What can hang from each mark
Q_331: Q_309 Q_428
Q_428: Q_120 Q_331 Q_973
Q_309: Q_331 Q_428 Q_973
Q_470: Q_120
Q_973: Q_120
Q_120: Q_331 Q_470

Each row was made from one small tree. The marks that hang from a mark follow it in brackets, in the order of their numbers. Every link used is in the known rows. Write each row's tree.
Known rows
Q_309{Q_428}: [ 0.017 -0.977  0.138  0.673 -0.183  1.234  0.532  0.084  0.656  1.433
 -0.794  0.322 -1.063 -0.444  2.778  0.774 -0.461  2.056]
Q_120{Q_331{Q_428{Q_973}} Q_470}: [-1.447  0.484 -0.178 -0.532  0.034 -1.061  1.175  1.155  0.728  0.396
  1.886 -0.938  2.345  1.342  1.029 -1.238  0.994 -0.078]
Q_331{Q_309{Q_973{Q_120}}}: [ 1.867 -0.835 -2.018  2.356  1.707  1.926 -0.542 -0.187 -0.967  1.448
  0.281  2.063 -2.369  1.593  1.873 -0.221 -1.371  2.389]
Q_428{Q_120 Q_331{Q_309{Q_973}}}: [ 1.758 -1.016 -2.326  1.082  2.498  2.320 -0.493 -2.158 -0.992  2.113
  1.232  1.262  0.259 -0.019 -4.830 -0.270  0.700  0.757]
Q_470{Q_120{Q_331{Q_309}}}: [ 3.005 -1.644  1.229  1.610  2.225  0.099  1.541 -0.187 -0.329  0.080
 -0.328 -0.715  3.237  0.955  2.539 -3.106  0.916  1.312]
Q_309{Q_973}: [ 0.868 -0.641 -1.213  1.720  1.445  0.917  0.410  1.950 -1.296  1.588
 -0.984  0.877 -0.340  1.268  1.615  0.268 -0.126  2.524]
Q_470{Q_120}: [ 2.618 -1.590  1.710  0.874  0.241 -0.371  1.555  2.867 -0.971  0.060
 -1.660 -0.774  1.046  1.261  2.212  0.145  0.251  1.731]
Q_973{Q_120{Q_331 Q_470}}: [ 0.785  1.723  0.299 -1.571 -1.853 -1.549  0.712  0.420  2.949  1.026
 -0.015 -0.316 -0.767  3.644  5.187 -1.400  1.229  1.235]
Q_309{Q_428{Q_973}}: [-0.295  0.238 -0.616  0.431  0.109  1.646  0.214  0.428 -0.921  1.344
  0.430  0.544 -1.246 -0.828 -0.015  1.718 -0.953  1.517]
Q_428{Q_331 Q_973{Q_120}}: [ 1.332  2.319 -0.184 -1.163 -1.728  1.361  0.005  0.091 -0.573  1.427
  1.365  1.192 -2.371  2.771 -1.050  2.308 -0.483  1.404]
Q_428{Q_331{Q_309}}: [ 2.073 -1.311  0.180  0.213  1.508  1.208  1.190 -2.096 -0.469  0.914
  1.740  1.254  1.635  1.573  0.019  0.156  0.660  1.325]
Q_120{Q_470}: [ 0.557 -0.658  0.146 -1.115 -0.422 -1.888  1.428  1.909  0.934  0.478
  0.017 -0.234  0.877  2.442  3.367  0.681  1.610  1.029]
Q_973{Q_120{Q_331{Q_428}}}: [-0.041  0.239  0.773  1.162 -0.993  0.738  0.255  0.186  2.590  0.996
 -0.359  0.358 -0.904  2.128  4.643 -1.960 -1.608  1.520]
Q_120{Q_331}: [ 1.003  0.445  0.677  0.266  0.497 -0.111  1.154  0.079  1.245  1.269
 -0.938  0.284  1.807  2.177  4.079 -1.783  0.621  1.793]
Q_120{Q_331 Q_470}: [ 0.402  0.586  0.473 -1.330 -0.311 -1.980  1.641  0.770  2.087  0.947
  0.033 -0.832  2.156  2.583  4.329 -1.532  2.411  1.020]
Q_120{Q_331{Q_309 Q_428{Q_973}} Q_470}: [-0.730 -0.781 -0.776  0.252  1.880 -0.484  1.027 -0.699 -0.012  0.050
  3.248 -0.480  3.222  0.724  0.638 -2.123  0.895 -0.391]
Q_309{Q_331 Q_428{Q_973}}: [ 0.396 -0.346 -0.972  1.350  0.835  1.622  0.437 -0.638 -0.957  2.202
  1.352  1.515 -3.076  0.077 -0.752  2.621 -0.589  1.384]
Q_428{Q_331 Q_973{Q_120{Q_470}}}: [ 0.841  2.345 -0.445 -2.810 -2.451 -0.406  0.444  0.749  0.181  1.121
  2.367  0.214 -2.012  3.115 -0.848  2.439  1.236  0.358]
Q_470{Q_120{Q_331}}: [ 2.397 -0.487  1.806  0.871  0.450 -0.485  1.746  1.836  0.126  0.473
 -1.796 -1.233  2.328  1.576  2.845 -2.224  1.032  1.551]

Write each row's tree
[ 0.426 -1.657 -1.861  2.840  1.842  2.222  0.260 -0.568 -0.764  2.991
  0.029  1.609 -3.647 -0.028  0.238  1.602 -0.159  2.616] => Q_309{Q_331 Q_428 Q_973}
[-0.216  0.672 -1.670 -1.199 -1.981  1.108  0.070 -0.415  0.838  2.600
  1.135 -0.264 -4.250  0.595 -0.339  1.685  1.203  1.906] => Q_309{Q_428{Q_331} Q_973{Q_120{Q_470}}}
[ 0.182 -3.382 -1.748  3.710  3.439  1.902  0.416  0.137 -1.520  0.803
  1.154  1.176  0.949 -0.295  0.531 -0.842 -1.202  1.720] => Q_331{Q_309{Q_973} Q_428}
[ 1.501 -0.192 -2.065 -0.441  0.368  0.542  0.212 -1.125 -0.380  1.678
  2.523  0.887 -1.628  2.283 -0.368  0.491  1.241  1.313] => Q_428{Q_331{Q_309{Q_973{Q_120{Q_470}}}}}
[-0.362 -0.813 -1.410  0.439  0.409 -0.662  0.212  0.502  0.632  1.097
  2.517  0.443 -1.191  0.795 -4.178  1.949  0.422 -1.518] => Q_309{Q_331{Q_428{Q_120{Q_470} Q_973}}}
[ 0.614  0.922 -1.623 -1.324  1.546 -0.747  0.015 -1.519  0.765  0.885
  2.138 -0.193  2.423  0.558 -2.376 -1.811  1.798 -1.103] => Q_428{Q_120{Q_331{Q_309} Q_470} Q_973}
[-1.013 -0.332 -1.018 -0.636 -0.429 -0.665  0.007  1.704  0.591  0.289
  1.612 -0.694  0.636 -0.039 -3.276  0.894  0.120 -1.260] => Q_331{Q_428{Q_120{Q_470} Q_973}}
[-0.605  1.165 -1.218 -2.747 -1.538  0.708 -0.021 -0.986  0.484  1.903
  2.137 -0.845 -1.077 -1.138 -5.592  2.242  1.691 -0.859] => Q_309{Q_428{Q_120{Q_470} Q_331 Q_973}}
[ 0.483 -0.917 -0.935  1.834  0.834  2.077 -0.377 -0.597 -0.836  0.042
  2.216  1.630 -1.395  0.886  0.310  0.388 -2.853  0.702] => Q_331{Q_309 Q_428{Q_973{Q_120}}}
[-0.233  1.944 -0.808 -2.595 -2.948  0.777  0.196 -0.624  0.636  1.713
  2.460 -0.159 -3.511  0.853 -1.333  2.546  0.734  0.636] => Q_309{Q_428{Q_331 Q_973{Q_120{Q_470}}}}
[-0.391 -2.127 -0.044  0.673  1.777 -0.935  1.428 -1.060  1.675  0.117
  2.113 -0.577  3.479  1.063  3.276 -2.934  1.137  0.253] => Q_120{Q_331{Q_309 Q_428} Q_470}
[ 0.203 -0.443 -2.441  0.977 -0.482  0.641 -0.052 -0.235  0.871  3.003
  0.906  1.029 -6.227  1.334  1.325  2.184  0.382  1.899] => Q_309{Q_331 Q_428 Q_973{Q_120{Q_470}}}
[ 0.241 -1.048 -1.055 -0.427 -0.182 -0.365  0.229 -1.371  2.195  2.319
  0.767  0.194 -2.861 -0.248 -1.333  1.802  1.346 -0.084] => Q_309{Q_331 Q_428{Q_120{Q_470}}}
[-1.021 -0.835  0.619 -0.146 -0.078 -1.422  1.594  0.885  2.410  0.397
  0.695 -1.168  2.580  1.727  3.841 -2.273  1.242  0.441] => Q_120{Q_331{Q_428} Q_470}
[-0.757  2.538 -0.911 -1.800 -2.180  0.035  0.089 -0.413  1.754  1.627
  1.182 -0.640 -2.555  0.942  2.172 -0.184  0.470  0.913] => Q_309{Q_428{Q_973{Q_120{Q_331 Q_470}}}}
[-0.677  0.534 -0.554 -1.578 -0.883 -0.442  0.301 -1.113  3.335  1.977
 -0.234 -1.446  0.223 -0.796  0.544 -1.406  1.888 -0.077] => Q_309{Q_428{Q_120{Q_331 Q_470}}}
[ 0.724  2.020 -0.781 -0.341  0.386  0.661 -0.497 -0.120  0.655  1.438
 -0.351  0.232  1.101  0.760 -2.128 -1.042  0.265  0.124] => Q_428{Q_120{Q_331} Q_973}
[ 1.015 -0.646 -0.230 -0.370  1.689 -1.449  1.484 -1.266  1.314  0.634
  1.503 -0.210  3.121  1.945  3.702 -2.576  2.125  0.767] => Q_120{Q_331{Q_309} Q_470}
[ 1.325 -3.121 -0.444  3.815  3.488  1.420  1.001  0.688 -1.469  0.330
  0.284 -0.916  2.772 -0.491  0.402 -3.682 -0.043  1.422] => Q_470{Q_120{Q_331{Q_309{Q_973} Q_428}}}
